What can hang from each mark:
K_674: K_172 K_189
K_54: K_677
K_390: K_54 K_837
K_762: K_189 K_677
K_172: K_674
K_677: K_54 K_762
K_837: K_390
K_364: K_189
K_189: K_364 K_674 K_762

Known rows, with every way that one mark hangs from another:
{K_674 K_172 {K_189 K_364 K_762}}: [-2.55 -1.84  2.45 -1.28  1.35 -1.64 -2.94  0.84  1.57  0.99  0.24  1.24
 -3.58  3.53 -2.18  0.26  1.56  2.00 -0.93  0.19  3.24]
{K_364 {K_189 K_762}}: [-2.44 -0.62  1.57 -1.07  0.69 -1.01 -1.61  0.52  0.97  0.71  0.24  0.59
 -0.30  2.70 -1.71  0.25  2.22  1.92  0.18  0.43  2.74]
{K_189 K_364 K_674 {K_762 K_677}}: [-2.92 -1.66  1.95 -0.80  2.32  0.21 -0.56  2.38  1.56  1.22  0.35  0.86
 -2.62  2.64 -2.85  0.45  1.44  2.60 -1.68  1.98  3.36]
{K_172 {K_674 {K_189 K_364 {K_762 K_677}}}}: [-3.25 -1.01  1.61 -1.00  1.81 -0.40 -0.73  2.43  1.36  1.14 -0.20  0.22
 -2.06  5.02 -3.10 -0.04  1.02  2.30 -1.38  1.62  2.98]
{K_677 K_54 {K_762 {K_189 K_364 {K_674 K_172}}}}: [-3.16 -1.25  2.53 -1.10  2.29 -0.87 -2.68  1.01  2.24  1.59  0.95  3.51
 -4.02  4.15 -2.16 -0.05  2.30  1.80 -0.84  1.69  3.23]
{K_189 {K_674 K_172} {K_762 {K_677 K_54}}}: [-2.84 -2.33  2.11 -0.54  1.53 -0.55 -2.07  4.03  1.86  0.41  1.02  3.23
 -2.49  3.71 -1.56 -0.41  1.16  2.16 -0.79  1.41  2.93]
{K_762 K_677}: [-2.35 -1.61  0.45 -0.45  1.39 -0.38  0.45  3.20  1.49  0.79  0.50  1.16
  0.24  2.41 -1.49 -0.04  0.38  1.74 -0.83  1.20  2.07]
{K_189 K_364 {K_674 K_172} {K_762 {K_677 K_54}}}: [-2.94 -2.27  2.42 -0.63  2.36 -0.29 -2.52  3.22  1.85  0.62  0.81  2.91
 -4.02  3.32 -2.65 -0.18  1.37  2.35 -1.07  2.10  3.35]
{K_54 {K_677 {K_762 {K_189 K_364 K_674}}}}: [-3.15 -0.49  1.93 -1.15  2.61 -0.97 -0.92  0.85  2.17  2.01  0.18  1.47
 -2.94  4.11 -2.37  1.01  2.34  2.17 -1.46  2.75  2.87]
{K_837 K_390}: [-2.50 -1.18  1.22 -1.07 -0.03 -0.49  0.20  2.76  1.22  0.81  0.14  1.06
  0.86  0.90 -1.24  0.48  0.37  1.58 -0.47 -0.79  2.15]
{K_762 {K_189 K_364 K_674} K_677}: [-2.93 -1.02  1.29 -0.92  3.10  0.54  1.06  1.85  2.01  1.36  0.37  1.33
 -2.14  2.09 -2.18 -0.09  0.71  2.50 -1.57  1.65  3.00]
{K_674 K_172 K_189}: [-2.37 -1.76  1.43 -1.08  0.59 -1.89 -2.14  1.43  1.60  0.54  0.67  1.62
 -1.53  2.84 -0.96 -0.11  0.50  1.63 -0.40  0.28  2.23]
{K_674 K_172 {K_189 K_364 {K_762 K_677}}}: [-2.55 -2.16  1.68 -0.85  2.05 -1.06 -2.28  2.35  1.76  0.04  0.23  1.60
 -3.56  4.52 -2.26 -0.31  1.64  2.27 -1.13  0.59  3.33]
{K_390 {K_54 K_677} K_837}: [-2.32 -1.19  2.06 -0.57  2.46 -1.92  0.23  3.88  1.55  1.69  0.90  1.53
  0.10  1.00 -0.43  0.41 -0.72  1.20 -1.43  0.70  1.98]
{K_364 {K_189 {K_674 K_172} K_762}}: [-2.61 -1.41  1.97 -1.09  0.83 -1.10 -2.96 -0.11  1.17  0.37  0.53  1.16
 -2.13  2.09 -1.13 -0.01  2.26  2.26  0.63  1.21  2.99]
{K_390 {K_54 {K_677 {K_762 {K_189 K_674}}}} K_837}: [-3.00 -0.58  2.60 -0.89  3.16 -1.62  0.31  3.09  2.22  1.97  1.08  2.54
 -1.16  3.32 -0.34  0.24  1.21  1.59 -2.02  0.69  2.77]
{K_837 {K_390 {K_54 {K_677 {K_762 K_189}}}}}: [-2.84 -0.51  2.37 -0.99  0.91 -1.16  0.34  4.60  1.86  0.85  0.28  3.04
 -0.03  3.83 -0.60  0.52  1.86  1.47 -1.05 -1.17  2.55]
{K_364 {K_189 {K_674 K_172} {K_762 {K_677 K_54}}}}: [-2.89 -1.55  1.70 -0.67  1.56 -0.69 -3.11  2.51  1.52 -0.69  0.96  3.16
 -2.49  3.75 -1.77 -0.81  2.30  2.47  0.29  1.66  3.09]
{K_837 {K_390 K_54}}: [-2.49 -1.28  2.47 -0.89  0.05 -0.53  0.34  4.46  1.12  0.88  0.67  2.18
  0.78  0.37 -0.80  0.37  0.01  1.38 -0.83 -1.43  2.36]
{K_364 {K_189 K_674}}: [-2.75 -0.56  1.32 -1.08  0.90 -0.75 -1.47 -0.07  1.08  0.65  0.72  0.78
 -0.62  0.99 -1.70  0.19  1.41  2.26  0.14  2.08  2.42]

Rows:
[-3.08 -1.53  2.14 -0.68  1.58 -0.21 -0.98  4.30  1.74  0.80  1.01  2.80
 -1.49  3.81 -2.35 -0.09  1.20  2.34 -1.59  1.57  2.91] => {K_189 K_674 {K_762 {K_677 K_54}}}
[-2.89 -1.40  1.99 -1.11  2.24 -0.75 -1.86 -0.14  2.11  1.74  0.52  1.90
 -3.63  3.32 -1.63  0.26  2.41  1.84 -0.68  1.54  3.23] => {K_677 {K_762 {K_189 K_364 {K_674 K_172}}}}
[-3.23 -0.69  2.37 -1.39  1.10 -0.99 -1.39  0.95  1.16  2.09 -0.17 -0.18
 -2.06  4.16 -3.06  0.45  0.94  2.02 -1.20  1.25  2.90] => {K_172 {K_674 {K_189 K_364 K_762}}}
[-2.79 -0.47  1.45 -1.03  2.40 -1.29 -0.71  1.12  2.08  1.94 -0.10  1.32
 -2.13  4.62 -2.27  0.92  2.29  1.70 -1.07  1.87  2.62] => {K_54 {K_677 {K_762 {K_189 K_364}}}}
[-2.66 -0.55  1.12 -0.95  1.58 -1.56 -0.23  1.99  2.07  1.66  0.09  1.65
 -0.58  5.02 -1.14  0.70  2.09  1.50 -0.80  1.33  2.17] => {K_54 {K_677 {K_762 K_189}}}
[-2.82 -1.98  2.23 -0.86  2.14 -1.22 -3.21  3.47  1.92 -0.09  0.69  3.22
 -3.90  5.25 -2.85 -0.60  1.55  2.21 -1.29  0.64  3.33] => {K_674 K_172 {K_189 K_364 {K_762 {K_677 K_54}}}}
[-2.59 -2.00  1.92 -0.95  1.73 -0.73 -1.95  0.35  1.53  1.58  0.61  0.98
 -3.13  0.45 -1.82  0.53  0.53  1.97 -0.43  2.36  2.70] => {K_189 K_364 {K_674 K_172}}
[-2.63 -0.59  2.11 -0.78  2.98 -1.92  0.40  3.38  2.15  1.86  0.81  2.45
 -0.38  3.89 -0.15  0.16  1.15  1.08 -1.66 -0.17  2.52] => {K_390 {K_54 {K_677 {K_762 K_189}}} K_837}
[-3.27 -0.49  2.22 -1.11  1.41 -0.79 -1.11  2.12  2.11  1.81  1.14  3.41
 -1.47  4.63 -1.84  0.02  2.13  1.77 -1.37  1.19  2.81] => {K_677 K_54 {K_762 {K_189 K_674}}}
[-3.15 -1.07  1.31 -0.90  0.95 -0.74 -0.29  3.24  1.35  0.89  0.00  0.57
 -0.49  5.50 -2.08 -0.30  0.93  2.11 -1.14  0.92  2.55] => {K_172 {K_674 {K_189 {K_762 K_677}}}}
[-2.98 -1.62  1.77 -0.72  3.14  0.07 -0.99  2.72  2.26  0.80  0.84  3.39
 -3.54  2.86 -1.95 -0.67  0.65  2.24 -0.95  1.73  3.01] => {K_762 {K_189 K_364 {K_674 K_172}} {K_677 K_54}}
[-2.91 -1.33  2.72 -1.15  1.61 -0.35 -1.23  0.92  1.38  2.08  0.38  0.46
 -2.65  1.65 -2.73  0.97  1.39  2.32 -1.49  1.65  3.26] => {K_189 K_364 K_674 K_762}
[-3.15 -0.57  1.67 -1.30  1.16 -1.01 -1.06  0.72  1.16  1.91  0.04 -0.11
 -1.51  2.98 -2.91  0.33  0.11  1.83 -0.98  2.05  2.31] => {K_172 {K_674 {K_189 K_364}}}
[-2.53 -1.27  1.23 -0.99  0.90 -1.08 -2.58 -0.34  1.18  0.22  0.75  1.16
 -1.60  0.93 -0.97 -0.12  1.36  2.08  0.93  1.90  2.41] => {K_364 {K_189 {K_674 K_172}}}
[-2.69 -2.11  2.64 -1.00  1.57 -0.74 -2.33  0.60  1.47  1.67  0.39  0.90
 -3.69  1.69 -2.00  0.67  1.31  2.13 -0.68  1.58  3.27] => {K_189 K_364 {K_674 K_172} K_762}
[-2.45 -1.86  2.12 -1.15  0.48 -1.89 -2.48  1.70  1.57  0.66  0.46  1.58
 -2.03  3.98 -1.14 -0.03  1.36  1.81 -0.69 -0.53  2.81] => {K_674 K_172 {K_189 K_762}}
[-2.92 -1.23  1.89 -1.02  2.61 -1.35 -2.02  0.57  2.29  1.63  0.19  1.88
 -3.97  3.99 -1.62  0.70  2.35  2.02 -0.63  2.68  2.88] => {K_54 {K_677 {K_762 {K_189 K_364 {K_674 K_172}}}}}
[-2.70 -1.78  1.26 -0.78  3.11  0.22 -0.09  1.57  2.11  0.94  0.40  1.78
 -3.13  2.03 -1.40 -0.36  0.75  2.31 -0.76  1.53  3.02] => {K_762 {K_189 K_364 {K_674 K_172}} K_677}
[-3.19 -0.86  1.82 -0.91  3.17  0.47  0.12  2.96  2.17  1.23  0.81  2.95
 -2.52  2.92 -2.72 -0.34  0.67  2.40 -1.72  1.82  3.01] => {K_762 {K_189 K_364 K_674} {K_677 K_54}}
[-3.01 -1.28  2.80 -0.96  1.09 -1.21 -0.99  4.01  2.07  0.58  0.56  3.64
 -1.86  3.27  0.03  0.33  1.95  1.78 -0.64 -0.38  2.82] => {K_837 {K_390 {K_54 {K_677 {K_762 {K_189 {K_674 K_172}}}}}}}
[-3.17 -1.48  2.48 -0.76  2.39  0.07 -1.36  3.53  1.72  1.04  0.81  2.49
 -3.03  3.42 -3.39  0.08  1.41  2.52 -1.87  2.18  3.38] => {K_189 K_364 K_674 {K_762 {K_677 K_54}}}
[-2.84 -1.06  0.96 -0.81  2.27  0.29  1.45  2.65  2.01  1.19  0.56  1.66
 -0.58  2.51 -1.07 -0.29  0.57  2.27 -1.30  1.06  2.54] => {K_762 {K_189 K_674} K_677}
[-3.13 -0.71  2.08 -1.34  0.22 -1.26 -1.05  1.76  1.17  1.78  0.02  0.17
 -0.52  4.56 -2.03  0.22  0.80  1.81 -0.95  0.51  2.44] => {K_172 {K_674 {K_189 K_762}}}
[-2.79 -0.89  1.34 -0.74  2.97  0.10  0.25  3.25  2.07  1.15  0.54  2.82
 -1.69  3.44 -2.56 -0.45  0.59  1.91 -1.36  1.05  2.74] => {K_762 {K_189 K_364} {K_677 K_54}}
[-2.61 -1.74  1.22 -0.68  1.55 -0.57 -2.30  1.37  1.35 -0.53  0.52  1.50
 -2.10  3.01 -1.18 -0.48  2.40  2.56  0.46  1.55  3.08] => {K_364 {K_189 {K_674 K_172} {K_762 K_677}}}
